Each row comes from the steps of one path. Every step used is in the known rows, and no mark comes twice. Write the path behind each row, first mark first.
Known rows:
dorufu-mevo-nizibu-folos: |  -46 |  -21 |    0 | -332 |  -66 |  358 |  -86 |  -75 |  175 |   30 | -181 |  717 |  511 |  -78 |   51 |   95 | -413 | -166 | -214 |  -10 |  337 | -121 |
dorufu-folos-mabilir-mitid-buzov: |  448 |  -26 |  177 | -186 |  -36 |  244 |  -60 |   80 |  -27 |  621 |  101 |  355 |   33 |  544 |  140 |   20 |    8 |  272 | -195 |  100 |  495 | -384 |
mevo-nizibu-folos-mabilir: |  104 | -100 | -302 |   44 |  178 |  340 |  -69 | -176 |  366 | -137 | -169 |  690 |  281 |  -85 |   72 |   53 | -225 |  -68 | -453 |  -68 |  520 | -156 |
mitid-dorufu-mevo: |  -32 |  306 |  387 |  -89 | -137 |  252 | -369 |  252 | -144 |  147 |   -2 |   62 |   20 |   44 |  -10 |  -47 | -112 |   75 |  357 |  393 | -235 | -181 |
mitid-dorufu-mevo-nizibu: |  -89 |  245 |  240 |   55 | -105 |  228 | -400 |  236 |   29 |   12 |  -86 |  307 |   41 | -108 |   16 | -105 | -140 |  116 |  263 |  387 | -110 | -169 |
buzov-mevo-nizibu-folos: |   82 | -145 | -416 |  241 | -214 |  -63 | -143 | -105 |  365 |  -44 |  -46 |  401 |  161 |   34 |  206 | -250 | -292 |   -5 | -417 |  126 |  146 | -223 |
buzov-mevo-dorufu-folos: |  252 | -188 | -161 |  179 |  -50 | -221 | -186 |  218 |  335 |  353 |  165 |  -92 |   13 |  365 |  -21 | -200 | -384 |   94 | -387 |  140 |   82 |  -11 |
mitid-dorufu-mevo-nizibu-folos: |  -42 |  285 |  243 |    5 |  -35 |  340 | -353 |  159 |   37 |   76 |  -89 |  410 |  165 |  -25 |   38 |  -79 | -207 |   96 |  232 |  352 |  -50 | -195 |
folos-mabilir-mitid: |  143 | -302 |   77 | -354 | -214 |  436 | -101 |   74 |   10 |  496 |   78 |  161 |   40 |  297 |   13 |  281 |   23 |   33 | -371 |   52 |  429 | -466 |
mabilir-mitid-dorufu: | -140 |  -53 |  341 |  108 | -188 |  246 |  -76 |  262 | -102 |  714 |  100 |  143 |   15 |  310 |   88 |  -16 |  147 |  462 |  317 |  234 |  -10 | -372 |
mitid-buzov-mevo-nizibu: | -112 |   91 |  -65 |  330 | -314 | -152 | -450 | -145 |  108 | -121 |    9 |  293 |   85 |  -87 |  -57 | -267 |  -25 |   44 | -263 |  240 |  482 | -373 |
mevo-dorufu-folos: |  228 | -105 |   66 |  101 |  461 |  -34 |  -59 |  284 |  300 |  407 |   96 |  -13 |  116 |  343 | -247 |   16 | -322 |  164 | -205 |  -85 |  288 |  277 |
folos-nizibu: |  138 |   33 | -375 | -356 |  108 | -134 |  227 |  135 | -101 | -282 |   23 |  203 |   10 |  -57 |   91 | -184 |   30 |  -79 |  -33 | -153 |  -49 |  167 |
nizibu-folos-mabilir-mitid-dorufu-mevo: |  227 |   21 |  229 | -492 |   17 |  745 |  -98 |  -53 |  -24 |  543 |   24 |  410 |  451 |  492 |   71 |  274 | -270 |  -44 | -217 |   84 |  400 | -486 |
mitid-buzov-mevo-dorufu-folos-mabilir: |  141 |   55 |   99 |  117 | -135 |  -46 | -514 |    7 |   98 |  218 |  145 |   41 |   91 |  290 | -213 | -124 | -179 |   25 | -407 |  243 |  604 | -344 |
mevo-dorufu-folos-mabilir-mitid-nizibu: |  317 | -308 |  287 |  -90 |  404 |  170 | -117 |  274 |  183 |  576 |  121 |  100 |  156 |  562 | -190 |  197 | -295 |  234 | -294 |   18 |  417 |   74 |
mabilir-mitid: | -123 | -259 |  167 |  -62 | -194 |  185 |  132 |  110 |  -33 |  680 |   68 |  196 |  141 |  278 |   86 |   89 |   97 |  314 |   37 |  -13 |  195 | -295 |
mitid-buzov-mevo-nizibu-folos-mabilir: |   16 |   89 |  -69 |  173 | -265 |   66 | -480 | -214 |  116 |  -74 |   11 |  385 |  195 |   34 |  -58 | -166 | -128 |  -41 | -431 |  233 |  655 | -500 |
buzov-mevo-nizibu: |    9 | -216 | -407 |  324 | -331 | -231 | -201 |   -6 |  356 | -104 |  -23 |  272 |  -36 |  -92 |  187 | -294 | -182 |   36 | -380 |  170 |   51 | -196 |
nizibu-folos-mabilir-mitid-dorufu: |  236 |   26 |  166 | -326 |  104 |  672 |  -59 |  -78 |   -2 |  489 |   41 |  316 |  345 |  483 |   71 |  222 | -174 |   12 | -209 |   70 |  372 | -435 |

Write each row's path:
|    0 | -121 | -157 |   54 |   89 |  409 | -142 | -198 |  313 |   66 | -147 |  799 |  377 |   -9 |   40 |   55 | -160 |   55 | -435 |  -33 |  727 | -349 |	mevo-nizibu-folos-mabilir-mitid-buzov
|   39 |  -58 |  -16 | -449 |  -88 |  473 | -154 |  -67 |  191 |   53 | -165 |  737 |  493 |  -32 |   29 |  169 | -428 | -235 | -356 |   13 |  444 | -219 |	dorufu-mevo-nizibu-folos-mabilir
|  260 | -178 |  181 |  -27 |  315 |  186 | -208 |  271 |  262 |  648 |  139 |  108 |  170 |  478 | -306 |  141 | -273 |  187 | -391 |    0 |  658 |  -43 |	mevo-dorufu-folos-mabilir-mitid-buzov
| -147 |  -48 |  342 |  -69 | -184 |  458 | -102 |  207 |  -15 |  733 |   -1 |  506 |  297 |  288 |  117 |   33 |  -81 |  366 |  191 |  223 |  178 | -445 |	mabilir-mitid-dorufu-mevo-nizibu-folos
| -161 | -165 |  129 |  122 | -336 |  186 | -141 |  -79 |   36 |  638 |   54 |  486 |  335 |  310 |   67 |  -71 |   -1 |  320 | -173 |  128 |  593 | -588 |	mabilir-mitid-buzov-mevo-nizibu-folos
|   43 |  -98 | -144 |  117 |  122 |  432 | -131 |  -64 |  319 |  102 | -139 |  725 |  273 |   26 |  106 |   20 | -175 |  119 | -310 |   44 |  475 | -291 |	mevo-nizibu-folos-mabilir-mitid-dorufu
|  166 | -185 | -406 |  149 | -240 |   30 | -211 | -104 |  370 |  -25 |  -27 |  397 |  146 |   71 |  199 | -190 | -312 |  -70 | -544 |  151 |  251 | -320 |	buzov-mevo-nizibu-folos-mabilir
|  -20 |  -44 | -269 |  204 |  229 |  191 |   29 | -182 |  344 | -164 | -191 |  688 |  313 | -146 |   85 |  -62 | -212 |   26 | -257 | -104 |  386 |  -32 |	mevo-nizibu-folos
|  161 | -380 |  331 | -388 | -138 |  405 | -133 |   11 | -173 |  398 |   71 |  209 |   62 |  414 |   74 |  321 |   61 |  113 | -249 |  153 |  315 | -459 |	folos-mabilir-mitid-nizibu
|  375 |  321 |  266 |  101 |   60 |  202 | -308 |  276 |  -59 |  273 |   78 |   37 | -236 |  340 |  119 | -148 |   23 |  282 |  240 |  412 |  -99 | -223 |	mitid-dorufu-folos-mabilir
|  -16 | -306 |  549 | -167 |   44 |  304 |  150 |  -81 | -294 |  546 |   32 |  370 |  351 |  560 |  218 |  198 |   32 |  376 |  169 |   69 |  119 | -308 |	mabilir-mitid-nizibu-folos
| -192 | -103 |  335 |  -17 | -282 |  338 | -144 |  267 |  -22 |  698 |    8 |  427 |  178 |  200 |  102 |    7 |    6 |  402 |  211 |  258 |  105 | -413 |	mabilir-mitid-dorufu-mevo-nizibu
|  294 | -256 |  105 |  -76 |  359 |  187 | -104 |  312 |  312 |  676 |  138 |   60 |  141 |  489 | -232 |  163 | -308 |  198 | -390 |  -38 |  511 |   49 |	mevo-dorufu-folos-mabilir-mitid
| -112 |  -87 |  -16 | -258 | -182 |  200 | -152 |   20 |  171 |  -35 | -167 |  599 |  316 | -205 |   21 |   61 | -305 | -122 | -188 |   31 |  250 |  -85 |	dorufu-mevo-nizibu
|  107 |    4 |  233 |   -6 |  -86 |  168 |   65 |  345 | -131 |  758 |  120 |  297 |   15 |  450 |  211 | -157 |  142 |  552 |  333 |  200 |    9 | -299 |	mabilir-mitid-dorufu-folos-nizibu
|   53 |    5 |  370 |  116 | -124 |  221 |  -16 |  292 |  -85 |  847 |  110 |  234 |   -1 |  477 |  182 |  -94 |  122 |  577 |  344 |  250 |   18 | -367 |	mabilir-mitid-dorufu-folos
| -179 | -213 |  221 |  104 | -304 |  100 | -227 |   88 |   27 |  764 |  153 |  180 |  235 |  353 | -100 |   -9 |  -15 |  321 | -169 |  126 |  537 | -476 |	mabilir-mitid-buzov-mevo-dorufu
|   34 |  251 |  241 | -111 |  -63 |  450 | -424 |  170 |   59 |   78 |  -90 |  405 |  151 |   21 |   21 |   -3 | -236 |   25 |   98 |  383 |   50 | -294 |	mitid-dorufu-mevo-nizibu-folos-mabilir
|  234 |  -41 |   84 | -333 |  -71 |  578 | -120 | -182 |    5 |  486 |   63 |  355 |  424 |  520 |   60 |  179 | -213 |  -54 | -420 |   48 |  603 | -560 |	nizibu-folos-mabilir-mitid-buzov-mevo
|   53 | -241 | -184 |  171 | -118 | -188 | -250 |  173 |  325 |  225 |  154 | -192 |   33 |  194 | -114 | -122 | -357 |  -12 | -416 |  130 |   51 |  -22 |	buzov-mevo-dorufu
|  258 | -119 |  537 | -309 |  300 |  324 |  -71 | -254 | -359 | -131 |  -27 |  247 |  281 |  468 |  148 |  266 | -114 |   -7 |   -3 |  149 |   47 | -151 |	mitid-nizibu-folos-mabilir
|   72 | -282 |   13 | -171 | -367 |  352 | -333 |    3 |   89 |  408 |   61 |  360 |   84 |  233 |  -20 |  144 |    8 |   74 | -525 |  174 |  682 | -657 |	folos-mabilir-mitid-buzov-mevo-nizibu
|  243 |  -75 |   82 | -407 |   89 |  641 |   41 | -147 |   30 |  481 |   31 |  360 |  409 |  465 |   77 |  262 | -206 |  -57 | -339 |  -59 |  473 | -413 |	nizibu-folos-mabilir-mitid
|  -10 | -150 |   37 | -463 | -162 |  535 | -100 |  -39 |  179 |  278 | -150 |  785 |  543 |   48 |   66 |  212 | -393 | -135 | -346 |   11 |  505 | -321 |	dorufu-mevo-nizibu-folos-mabilir-mitid
|  -42 | -181 |  235 |  104 | -254 |   83 | -162 |  128 |   34 |  860 |  169 |  258 |  215 |  476 |  -36 |  -68 |  -28 |  408 | -145 |  146 |  543 | -466 |	mabilir-mitid-buzov-mevo-dorufu-folos
|   98 | -293 |  119 | -232 | -266 |  375 | -360 |   97 |   64 |  584 |  155 |  129 |  111 |  373 | -166 |  237 |  -79 |   42 | -533 |  155 |  687 | -578 |	folos-mabilir-mitid-buzov-mevo-dorufu
|  481 |  -55 |   99 | -160 | -173 |  188 | -108 |   77 |   19 |  661 |  141 |  310 |   10 |  590 |  190 |  -46 |  -30 |  261 | -268 |  168 |  447 | -468 |	dorufu-folos-mabilir-mitid-buzov-mevo
